Each row comes from the steps of one walk. Every step used is in the known rows, and no mark comes twice. Write the walk behind each row, first mark first.
(in the rows, 128 means zero)
Known rows
J-L-W-X-U: [180 169 126 110 136 125 147  76 163 125 161 154 116 201  65 162 110]
U-X-Z-L-H: [126 182 151 148  41 128 155 129 145 125  81  99  98 135 133 106 158]
U-L-W: [135 125 115 137 111  98 105  65 152 144 180  88 120 115  85 146 100]
J-L: [140 129 114 135 143 108 159 118 159 120 140 155 131 169 113 125 123]
X-U-L-W: [134 124 111 129 124 120 117  71 137 132 178  77 121 157  83 155  93]
Z-L-W-X-U: [160 162 141 117 109 137 129  20 142 129 137  89 104 165  81 159 105]
X-Z: [144 166 131 122 115 148  97 127 116 113 117 121 112 124 117 125 129]
X-Z-L-U: [142 157 113 131 116 144  98  49 121  94  67  63  95  78 120 103 100]
X-W-L-H: [160 186 159 120  33 111 209 183 161 130 110 131 100 125 179 146 129]
J-L-W: [156 139 123 132 133  87 134 112 173 132 180 161 123 163  77 136 101]
W-L: [127 137 112 123  99 129 146 165 132 125 137 113 107 138 125 137 122]
L-H: [138 157 166 135  89 112 159 151 142 115 123 137 136 129 149 109 140]
L-W: [142 136 138 125 118 107 103 122 141 141 167 135 120 121  90 140 105]
L-U-X: [112 116  93 125 116 139 131 165 128 139  67 120 113  76 123 119 135]
Z-L-H: [130 152 164 150  78 103 171  85 154 112 111  98 127 138 152 103 131]
Z-X-W: [135 167 164 121  90 135 168 170 140 160 135 149 101 116 147 169 125]
W-X-U-L-H: [154 178 144 126  87 144 172  57 146 109 115  84 131 159 131 140 142]
X-U: [129 126 124 119 140 149 140 135 113 115 127 117 131 168 127 139 123]
J-L-U-X: [124 119  79 132 132 120 161 153 160 132  81 147 116 119 108 116 131]

Which walk is each row?
[155 152 105 106  83 130 166 149 141 126  76 105  89  68 158 147  96]	X-W-L-U
[173 196 126 120  91 135  74  20 145 132 150  87  94 104  64 157 114]	U-L-W-X-Z
[151 166 141 134  94 118  85  55 139 123 145  87  91 123  81 131  96]	X-Z-L-W
[120 114 100 132 132 141 141  76 123 118 138  70 130 162 120 143 117]	X-U-L
[151 157 121 113  72 126 177 161 146 143 114 121  95 122 159 165 116]	X-W-L
[182 208 148 108  97 145  73  77 134 129 138 133  93 111  69 151 120]	L-W-X-Z
[131 146 143 147  84 103 160  94 154 117 135  92 136 124 144 115 133]	U-L-H
[112 124  78 118  88 139 148 203 131 137  77 105  92  86 119 126 129]	W-L-U-X
[104 112  92 139 105 129 144 100 139 138  59  79 104  84 127 112 126]	Z-L-U-X
[164 189 122 118 108 161 100   5 128  99  48  69  90  71 111 116 115]	W-X-Z-L-U
[148 190 169 146  63 122 141  82 140  96 102  89 108 133 140 101 133]	X-Z-L-H
[126 162  80 114  75 160 119 198 119 121  65  97  76  81 107 123 130]	W-L-U-X-Z
[130 162 122 138  70 122 100 102 142 151 126  98  81 126  75 138 122]	U-X-Z-L-W
[127 150 104 117  47 131 192 207 150 173  94 131  85 124 151 172 141]	U-X-W-L
[147 139  90 122 104 115 192 151 173 150  60 155 102 105 142 144 123]	J-L-U-X-W
[141 157  83 127 119 137 131 151 146 117  70 138  99 115  97 111 131]	J-L-U-X-Z
[151 160 149 143 104  91 189 140 175 107 137 164 140 172 134 104 135]	J-L-H
[115 154 113 141  80 145 124 107 129 139  86  90  92 132 113 126 146]	U-X-Z-L
